What can hang from each mark
K65: K573 K870
K88: K65 K272 K573
K984: K88
K573: K65 K88 K272
K870: K88 K272 K573
K272: K65

Each row was made from one small tree. The marks that hang from a mark follow it in brackets, in the order of their numbers. Every link used is in the known rows. Write each row's tree.
Known rows
K573{K88}: -.02; -.04; .15; .05; .01; -.13; .18; .00; .10; -.18; -.01; -.04; .16; -.05; .07; .30; -.09; -.15
K272{K65{K573 K870{K88}}}: .38; -.39; -.49; .11; .24; .69; .28; -.05; .39; .11; .23; -.18; -.08; .31; .31; -.17; -.41; -.04
K272{K65{K573{K88}}}: .41; -.21; -.22; -.12; -.04; -.02; .23; -.03; .25; .03; -.18; .09; .02; .25; .12; .33; -.24; .02
K272{K65{K573 K870}}: .31; -.12; -.47; -.05; .09; .41; .15; .02; .24; .06; .08; .08; .05; .49; .31; -.10; -.19; .11
K272{K65{K573{K88} K870}}: .31; -.17; -.32; -.01; .09; .30; .33; .00; .34; -.10; .04; .07; .21; .44; .39; .21; -.28; -.04
K65{K573{K272}}: -.23; .00; -.08; -.03; -.14; .07; -.07; -.34; .15; -.08; -.03; .31; -.03; .25; .17; .48; .18; .04
K870{K272}: -.22; -.15; .22; .11; -.12; .07; -.14; .05; .08; .07; .13; -.12; -.13; -.16; -.12; -.03; .01; -.23
K65{K573{K272} K870{K88}}: -.26; -.23; -.20; .25; .10; .68; .14; -.38; .39; -.14; .31; -.05; .06; .25; .43; .30; -.08; -.15
K984{K88}: -.21; -.17; .10; .08; .16; .21; .20; -.02; .20; .11; -.10; -.42; .28; -.02; -.04; -.09; .02; -.18
K88{K272{K65{K870}}}: .15; -.24; -.12; -.05; -.26; .15; .17; .33; .30; -.09; .21; -.01; .11; .20; -.27; -.03; -.11; .09
K984{K88{K573{K65 K272}}}: -.39; -.25; -.04; .06; -.39; -.51; .19; -.37; .19; -.04; -.20; .19; -.16; -.16; -.38; .08; .20; -.06
K65{K870{K88 K272}}: -.28; -.38; .08; .37; .16; .66; .06; .02; .32; -.02; .50; -.49; -.02; -.15; .13; -.20; -.28; -.46
K870{K272 K573{K65}}: .10; -.37; .04; .03; -.26; -.24; -.28; -.21; -.11; .18; -.10; .26; -.78; -.12; -.22; -.31; -.03; -.33
K88{K65{K573}}: .39; -.25; -.31; .07; -.03; -.13; .02; -.07; .18; .06; -.24; .34; -.37; .02; .05; -.07; -.10; .31
K65{K573}: .11; -.01; -.12; .04; .12; .17; -.05; -.25; .07; .12; -.09; .19; -.11; .26; .30; .15; .03; .05
K88{K272{K65{K870}} K573}: .24; -.33; -.36; .09; -.32; -.11; .32; .03; .34; -.10; .27; .18; -.17; .05; -.30; -.02; .03; .22
K88{K65}: .25; -.22; -.19; .05; -.14; -.30; .06; .18; .12; -.07; -.15; .12; -.30; -.22; -.27; -.22; -.13; .23
K573{K272}: -.33; .04; .05; -.07; -.28; -.08; -.03; -.07; .09; -.20; .04; .10; .06; -.01; -.13; .33; .17; -.01
K272{K65{K573}}: .41; -.19; -.37; -.17; -.03; .06; .08; -.02; .14; .20; -.16; .15; -.16; .29; .06; .02; -.13; .14

Write each row's tree
.20; -.34; -.15; -.07; -.17; .17; -.06; .02; .23; .25; -.01; .03; -.28; .15; -.06; .01; -.13; -.10 => K870{K272{K65{K573}}}
-.30; -.01; -.23; .10; -.43; -.39; .06; -.29; .07; -.26; .10; .56; -.24; .05; -.07; .04; .16; .09 => K88{K573{K65{K870} K272}}
-.30; .06; -.16; .09; -.04; .41; .02; -.31; .25; -.20; .15; .27; .16; .46; .42; .34; .14; -.01 => K65{K573{K272} K870}
-.06; -.16; -.01; -.21; -.43; -.27; .24; .16; .26; -.30; -.05; .00; .18; -.03; -.30; .48; -.06; -.05 => K573{K88 K272{K65}}
.05; -.42; .20; .06; -.28; -.34; -.12; -.22; -.02; .03; -.11; .18; -.58; -.17; -.14; .00; -.10; -.45 => K870{K272 K573{K65 K88}}
.38; -.68; -.14; .28; -.10; .03; .16; -.11; .47; .09; -.03; .11; -.52; -.22; -.25; .12; -.27; .17 => K870{K88{K65{K573} K272}}
.38; -.84; -.19; .28; -.06; .15; .03; -.13; .28; .08; .13; -.27; -.91; -.55; -.30; -.42; -.22; -.24 => K870{K88{K65} K272 K573}
.19; -.53; -.24; .23; -.09; .19; -.01; -.02; .24; -.07; .21; -.03; -.62; -.13; -.02; -.48; -.07; -.14 => K88{K65{K870{K272 K573}}}
.08; -.34; .06; .19; -.03; .22; .22; -.21; .26; -.25; .22; .05; -.07; .12; .13; .30; .03; -.23 => K65{K870{K573{K88{K272}}}}
.02; -.58; -.20; .39; -.14; -.08; .47; -.05; .59; -.12; .08; -.08; -.11; -.21; -.35; -.19; .06; .17 => K984{K88{K65{K870} K272 K573}}
.26; -.33; -.38; -.29; -.38; -.09; .06; -.13; .11; -.05; -.02; .12; -.40; .06; -.29; .08; .14; .00 => K870{K573{K272{K65}}}
.21; -.34; -.19; .24; -.11; .12; .09; .02; .40; -.12; .02; .36; -.22; .19; .01; .05; -.09; .27 => K88{K65{K573 K870} K272}
.27; -.63; -.01; .25; -.22; -.11; .17; .17; .41; -.06; .03; -.08; -.44; -.47; -.54; -.04; -.27; .11 => K870{K88{K65 K272}}
-.02; -.21; -.10; .20; .06; .23; .10; .02; .09; -.03; .14; -.04; -.15; -.01; .07; -.34; -.39; -.17 => K573{K65{K870{K88}}}
.26; -.64; -.36; .10; -.22; -.02; .13; -.26; .30; -.16; .02; .00; -.71; -.40; -.31; -.06; -.06; -.01 => K870{K88{K65} K573{K272}}
.00; -.54; .14; .16; -.20; -.15; .25; .22; .45; .00; -.19; -.21; -.07; -.28; -.60; -.07; -.03; .08 => K984{K88{K65 K272}}
.19; -.41; .16; .08; -.17; -.11; .15; -.25; .17; -.11; .02; .12; -.25; -.08; -.13; .43; .05; -.20 => K870{K573{K88{K272}}}
.14; -.21; -.13; .14; .20; .32; .24; -.26; .15; -.22; .19; -.06; -.03; .18; .41; .05; -.05; -.26 => K65{K870{K573{K88}}}
.38; -.33; -.17; -.11; -.27; -.03; .06; .01; .28; .17; -.09; .26; -.18; .23; -.25; .27; -.04; .18 => K88{K272{K65{K573}}}
.20; -.66; -.13; .34; .00; .22; .01; -.09; .41; .14; .05; -.11; -.62; -.30; -.08; -.14; -.32; -.11 => K870{K88{K65{K573}} K272}
-.14; -.33; -.18; .14; -.41; -.45; .12; -.42; .13; -.09; .04; .30; -.54; -.34; -.33; .12; -.03; -.02 => K870{K88{K573{K65 K272}}}
.06; -.48; .06; -.08; -.22; .05; .29; .26; .40; .17; -.11; -.39; .18; -.01; -.59; .03; -.07; -.07 => K984{K88{K272{K65}}}
-.13; -.36; .07; .34; .05; .53; .20; .02; .36; -.10; .43; -.28; .03; -.05; -.04; .06; -.21; -.17 => K65{K870{K88{K272}}}
.25; -.61; -.20; .10; .00; .43; .06; -.05; .37; .29; .14; -.27; -.36; -.04; -.07; -.06; -.33; -.25 => K870{K88 K272{K65{K573}}}
.19; -.42; -.15; .01; -.37; -.42; .16; -.19; .25; -.34; -.11; .23; -.45; -.25; -.22; .27; .07; .00 => K870{K573{K88{K65} K272}}
-.02; -.19; -.09; .21; -.37; -.42; .09; -.17; .12; -.10; .11; .54; -.35; .01; -.24; -.03; .04; .14 => K88{K272 K573{K65{K870}}}
